Each row was made from one walk, in order. Every step used is in the known rows, and no mark comes twice. Write each row's walk.
Known rows
F/L/S: [  4   0 -24 -32 -21 -25 -23  36  12 -11 -32 -49  45  19 -47  -7  -8 -34
   6   7  30  32  -1 -28  14 -48   9 -33   2  -1 -28 -46 -24 -25 -10]
L/B: [ 18   3 -21 -38 -22 -22 -16   3  -4  -3 -33  -4  19  -7 -60 -30 -18 -10
 -33  15  24  24  14   1  -5 -29   9 -16  21  -8 -11 -26 -53 -30   6]
F/L: [ 13  13  -4 -26   3 -18   5  41  12 -12 -25 -48  31  16 -33 -16   2 -20
  -5 -25  29  21   4  -7  -2 -18   8 -13  12  15 -38 -22 -24 -42   2]
B/L/S/Y/P: [ 18  -3 -18 -43 -11 -24 -57  38 -17  -6 -11 -47  36  11 -47  14  13 -30
 -29  50 -12  32  16  -2  26 -41  19  13  24 -21  -3 -23 -14 -29 -12]
P/Y/H/L/C: [ 11   8  -3   2   9  -5 -58  13  -1 -19  -2 -40  18  11 -51  14 -35   7
  -3 -20  46  21   4  10   6   0  15 -80  17  62 -12  20 -47 -35 -17]
Y/S: [  0  17  10 -39  -6  13  -6  37  -7   4 -13 -41  25  13 -12 -20 -12  -8
 -21  -9  25  32   9  14  14 -30  -7 -14   9  -1 -21  -9 -22 -32  -1]
H/L/C: [ -3  -1  -2 -10  11  10 -49  -6 -20 -18 -24 -23  16   2 -61  22 -22  27
   6 -14  54  17  24  -4 -10  -4  16 -59   4  27 -20  13 -60 -35 -19]
H/L/S/Y/F: [ 19 -12 -37   2  18 -14 -56  29 -14   0  -1 -45  26  31 -61  -4   3 -24
   0  44 -19  39  -4 -28  13 -41  16 -25  25 -16   4 -14 -14 -19 -15]
S/Y/H: [ 13  16 -22 -13   5 -22 -25  48  15   0   3 -46  21  16 -18 -27  -6 -31
 -10 -15   1  29  22  14  13  -3  28   6  43  -1  -4   9 -24 -42  22]
Y/V/L/B: [ 24 -28 -18 -27  -3 -14   1  27   6  -5 -35  -4  42  -5 -53 -31 -39  -9
 -52  27  42  34  24  13 -17 -19  -8 -16  18   0 -17 -25 -18 -41  13]
F/L/S/Y/H: [ 11   8 -41  -6  -7 -39 -35  70  28 -11  -8 -65  48  25 -27 -18   0 -57
  -2  -2   2  33   6 -13  20 -30  28  -6  39   3 -10 -29 -17 -29  15]
P/Y/H: [ 23  15  -1 -31 -10 -28 -21  30  19   5   8 -46  14  14 -21 -26 -32 -27
 -19 -18  20  28  -5  24  25 -14   6 -38  31  40 -12   6 -14 -41   7]
S/Y/F/L: [ 39  10 -27   4  34 -34  -1  62  14   0 -12 -59  26  27 -44 -27  14 -41
  -8   0 -21  28  -5 -22 -13 -24  18  -3  34  10 -26 -26  -1 -39   2]
H/L/S/Y/C: [ 11 -24 -47   5  10  -8 -46  28 -24   8  12 -50  27  30 -38  10  -5 -10
  -3  27 -12  32  10  -7   6 -28  11 -42  30 -19  21   1 -18 -41 -13]
S/Y/F/L/C: [ 32   6 -36  13  38 -27 -21  40   9   0 -31 -40  20  15 -64 -10 -10 -27
   7  -3   3  17  11 -22 -39 -14  27 -47  24  37 -32 -25 -15 -43  -8]
P/Y/H/L/V: [ 13   0   7 -27   0 -24 -48  29 -14 -21  -5 -43  34  12 -29  21 -27   2
 -19   3  26  26  -4  10   7 -33  17 -44  45  22 -14  10 -42 -17  16]
P/Y: [ 25  -2  -8 -31  -5 -20 -15  -3  12   3   7 -25   2   0 -45 -31 -29 -12
  -6   5  16  16  -3   6  14 -26  10 -51  13  34 -23  -3 -11 -39   6]
S/Y/P/L/C: [ 37   5  -5  12  25 -18 -44  32   8 -15 -31 -24   7   8 -74  -3 -14 -21
   9   0  35   0  27  -5  -3  -7  20 -46  32  55 -23   2 -34 -49  -3]
L/S/Y/V: [  9 -34 -52 -24  23 -21 -27  21   6  16   7 -45  40  16 -33  -3 -26 -34
 -10  56  -8  22  15 -12  12 -47  16 -24  36 -18   0 -21  -9 -24  19]
B/L/C: [  0   3   4 -28  -7  11 -30  -2 -23 -15 -28 -30  25 -12 -63  18 -17  20
  -5   2  38  13  36  13 -21 -17  21 -46   3  14 -37  -2 -37 -28 -24]
S/Y: [ 14  -4 -33 -16  13 -17 -19  15   8  -2   1 -20   9  -1 -38 -31   2 -15
   1   9  -4  14  24  -4   1 -17  32  -2  29  -8 -14  -1 -21 -41  27]
S/Y/P/L/B: [ 52   2 -16  -2   1 -41 -29  43   9 -18 -34 -21  21   4 -83 -31   4 -36
 -32  25  13  12  13  -5  12 -28  10  -5  50  20  -6 -21 -43 -35  10]
F/L/V/Y: [ 17  11  -8 -16  -1 -29  -4  23   5 -10 -39 -11  37  17 -31 -22 -32  -8
 -20 -15  47  25   7 -14 -14 -24  18 -18  46  13 -45 -35 -35 -54  42]
H/Y/P/L: [ 34   1  14 -18   3  -8 -33  46  10  -9  -6 -35  26  29 -54  -8   9 -37
 -19   1  34  12   0  15  35  -8   3 -34  23  54   3   7 -33 -42 -12]
P/L/B: [ 35   2  -7  -2 -17 -20 -11  19   9 -21 -41 -16  23   1 -83 -38 -12 -14
 -17   6  43   9  14  -2   5 -36   5 -33  34  18 -24 -23 -52 -25   5]
B/L: [  1   5  14 -47 -15  13  -9  12 -21 -16 -14 -46  33   0 -43   2   3  13
 -21   7  23  21  24  22   5 -28  11  -1   5 -17 -33  -1 -26 -24 -17]
Y/H/L/B: [ 13  10  -8 -17 -14 -15 -40  29 -13 -22 -24 -36  36  12 -49  -5  -8  -3
 -43  -4  34  37   4  10  16 -14   4 -11  35   0   5  -4 -69 -25  -5]
Y/H/L: [  1  16  16 -19  -2   7 -37  37 -11 -23  -6 -57  33  28 -20   8  -3   4
 -18 -30  38  38   6  16  28  -3   3  -6  24   5  -1  23 -49 -34 -11]
F/L/H: [ 24   5  -9 -24 -17 -31 -18  35  25 -10 -52 -27  39  -1 -60  -1 -22 -32
   5 -17  35  15 -12  -1  -6 -11  19  -7  -3  30 -24 -33 -36 -44  -1]

Which walk is each row?
[ -9   1  -8 -25 -27  -2 -61  33 -10 -18 -12 -57  48  31 -34  17 -14 -13
  -6   0  36  44   0  -8  41 -30   5 -30  14  -9   4  -5 -46 -18 -20] -> Y/H/L/S
[  0  -3  15 -56 -14  -7 -21  16 -33 -16 -29 -34  38 -10 -41  26 -10  16
 -18  25  16  18  28  14 -23 -49  24 -10  27 -26 -38 -13 -33 -11   9] -> B/L/V
[ -2   5  16 -31  -1 -10 -45  37 -25 -24 -22 -42  38  15 -22  30 -19   7
 -16  -8  32  31  11   9  -1 -25  16 -16  43  -7 -11  11 -57 -17  13] -> Y/H/L/V
[ 10   9 -13 -13  10 -14 -14  21   6 -12 -38 -32  23   4 -55   0 -21  -6
   9 -27  47  14  19 -11 -28  -9  19 -56   6  43 -43 -23 -37 -44 -10] -> F/L/C
[ 26  22  12 -40  -6 -17 -23  19  -5   4 -26  -8  15  28 -25 -24 -29 -17
 -48 -17  39  43   4   7  27   1  -7   6  30  15  -6  -4 -30 -77   5] -> V/Y/P
[ 11   4  -6 -29  -8 -17 -14  -5  -4   0 -33  10  21  10 -32 -22 -46   5
 -21  -3  46  27  17  -3  -7 -22  18 -21  43   1 -29 -17 -41 -50  44] -> L/V/Y
[  3 -14 -40 -21 -14 -12 -43  18  -7 -11  -1 -43  39   0 -58  -4  11 -15
   0  50  -8  19  26 -11  10 -52  35 -10  18 -30 -20 -25 -13 -12   1] -> B/L/S/Y
[ 14 -31 -24 -22 -25   0 -44  21  26   0 -24  16  39  -5 -67 -13 -27 -30
  -8   9  49  22   6  29   1  20  26 -27 -24  50   5 -11 -22 -51   5] -> V/L/H/Y
[ 25 -10 -43 -11   8 -24 -40  28   0  16  -9 -37  20  26 -57 -22  -9 -40
   3  45 -28  36   0 -24   2 -44  20 -21  25 -17  -2 -24  -4 -26  -7] -> L/S/Y/F
[ 38  13  32 -19   1 -14 -19  46   7 -16 -32 -41  17  25 -52 -10  -3 -27
 -11 -13  38  15   6   6  28 -19  -7 -12  25  30 -19   6 -31 -45 -13] -> Y/P/L
[ 16 -10 -38 -20  -5 -22 -37  46   8   8 -13 -53  50  41 -55  -4   2 -56
  -8  29   2  35 -19 -25  13 -41   9 -51   7  21  -1 -49 -12 -20 -27] -> H/Y/F/L/S
[ -7  -7  -8 -48 -38   1 -37  10 -18 -11 -19 -47  46   8 -54  12  -4  -6
 -10  34  22  31  18  -4  19 -56  13 -23  -2 -27 -25 -26 -24 -10 -26] -> B/L/S
[ 34  -1   2   9   4 -12  -4  26 -13  10 -24 -18  23  37 -32 -20 -49   0
 -14 -16  38  21  12  14 -14 -22  -4 -55  59  19 -15   2 -24 -61  19] -> P/L/V/Y/C
[ 29 -39 -20 -10  16  -5 -28  26  26  13  -7 -30  52  21 -59   8 -35 -40
 -11  31  34   3 -10  28  20 -14  11 -54  23  55  17  -7 -31 -27   4] -> P/L/H/Y/V
[ 18   0  -3 -56   3 -12 -43  28  -5  11   2 -22  22  21 -29   5   1 -34
 -42  13  14  32   1  20  26   2   8 -15  14  30  23   0 -31 -52 -13] -> H/Y/P
[  5   5 -41 -19 -14 -27 -47  45  17  -1  -1 -46  34  19 -26 -19 -12 -44
  -1  11   3  33  17  -3  24 -27  29  -8  36 -11   3 -12 -21 -27  16] -> L/S/Y/H
[ 30 -37 -44  -9  14 -22  -5  33  13  -4 -21  -2  37 -10 -58 -39 -26 -17
 -45  42  20  27  29   8 -18 -18   7  -6  32  -4 -14 -28 -10 -40  30] -> S/Y/V/L/B
[ 25  13  16 -49  -2 -31 -31  20 -13   5 -38   2  22  19 -24  -3 -39 -11
 -46   3  36  40   7   4   6 -14   3   2  45   8 -11 -13 -39 -65  22] -> L/V/Y/P
[  8 -40 -25 -13  22  13 -30  18  11   5 -12  -3  37   2 -50   2 -47  -5
 -16  14  60  19  33  24 -24  11  12 -76  -3  56 -11  -3 -12 -50   0] -> H/Y/V/L/C
[  7 -28  -8 -16  20   8 -14  17   6  -2 -33  -8  28  -5 -47  -1 -55   5
  -9  -1  65  24  38  13 -31   4   4 -59  -1  34 -32  -2 -10 -52  -1] -> Y/V/L/C
[  3  -4  -7 -37 -25  18 -43  37  -3   3  -7 -37  57   6 -45  10  -5 -21
 -34  27  18  23  -3  39  18 -22  16 -23  -6  30   3 -17 -28 -18 -14] -> B/L/H/Y/S
[ 15   8   9 -12   0  -9 -42  30   2 -18  16 -58  24  24 -29   2 -15  -4
 -20 -18  29  32 -10  15  36 -11   3 -38  26  37  -7  22 -35 -31  -8] -> P/Y/H/L
[ 23   6   6  -5  16  -7 -30  15 -28   0 -27 -16  26  38 -43  -6 -34   8
 -27   8  24  43  -7 -12  -6 -23   5 -28  46   0 -16  -6 -34 -41  11] -> H/L/V/Y/F
[ 18 -40 -32 -37  14  -8 -35  12  17  26  -1 -20  49  12 -41  15 -39 -36
 -24  36  19  17  -9  29  12  -7  15 -39  15  36  30 -10 -30 -34   6] -> L/H/Y/V
[  5 -13 -53 -18  -7 -24 -45  14   7  -1  -5 -24  24   5 -52 -21  -5 -31
  12  35  -2  22  21 -23  12 -40  34 -20  19 -20  -8 -25 -19 -28  18] -> L/S/Y
[ 24  -8 -37  -5  21 -13 -10  29 -11  22  10 -38   8  20 -20 -18  -9 -15
 -10   3 -20  24  19  16 -15  -9  13 -23  40 -11  10  12  -7 -62   2] -> S/Y/C
[ 20 -15 -41  11  -4 -22 -38  28  20 -16 -11 -35  25  12 -71 -27   1 -32
  28  29  13   6  18 -27  22 -48  32 -33  30   4 -23 -20 -19 -19  17] -> P/L/S/Y
[  0  16  17 -30 -14  12 -12  35 -23  -5 -23 -27  47  15 -17  -8 -26  13
 -46   8  36  36  13  18   2 -47   3 -11  40  -8 -42 -24 -27 -28  25] -> B/L/V/Y/S
[  7 -11  -4 -13  -6   7 -25  10   5 -16 -42   7  14 -13 -61 -17 -42  12
   5 -19  70  23  43   8 -34  10  11 -53 -15  34 -40  -4 -20 -57  -2] -> V/L/C
[ -5   3 -11 -36  -1  19 -24  36  -2  10  11 -36  34  19 -14 -16   1 -21
 -33   7  19  27   4  24  23 -20   6 -36   5  25   5  -7 -25 -29   0] -> H/Y/S
[ 14 -35 -32   1  34  -1 -20  23  12  -2 -21  -7  26  -9 -51 -10 -43  -2
  -5  16  42  15  42   8 -34   4  18 -50  11  30 -30  -3  -4 -54  19] -> S/Y/V/L/C
[ 27 -21 -42  -1   2 -18 -35  43   8   2 -17 -22  26  19 -64 -32 -11 -38
  -1  37  -8  41  13 -20  -6 -30  15 -17   7 -10 -13 -28  16 -39  -3] -> V/L/S/Y/F
[ 33  -1 -24 -13  31 -45 -13  59  -1  -4 -29 -44  35  17 -44  -4   0 -31
  -6  20 -22  22   0 -21 -38 -45  28 -11  52  -1 -31 -36 -11 -24  26] -> S/Y/F/L/V
[ 15 -24 -34 -20  43 -14  -6  23   8  14  11 -43  28  12 -20 -14 -20 -23
 -18  33  -8  17  18   8   2 -25  15 -11  45  -9  -2   1 -10 -37  27] -> S/Y/V
[ 26 -24 -15 -34  24 -18  -1   7  12  20  15 -45  20  15 -27 -14 -45 -19
 -24  28  10  19  -9  15  13 -32  -4 -56  32  30 -12  -2  -2 -33   8] -> P/Y/V
[ 39  -4   5 -14  15 -38 -34  51  -3 -16 -32 -28  23   8 -55   3  -7 -25
  -4  23  10   7  19  -3  -5 -40  23 -11  59  14 -23  -9 -30 -29  28] -> S/Y/P/L/V
[ 26   5 -14  -9 -12 -26 -43  21  -3 -19  -5 -37  29   9 -58 -14 -18  -9
 -44   7  25  31 -11   9  23 -23   5 -36  37  29   1  -5 -55 -24  -3] -> P/Y/H/L/B
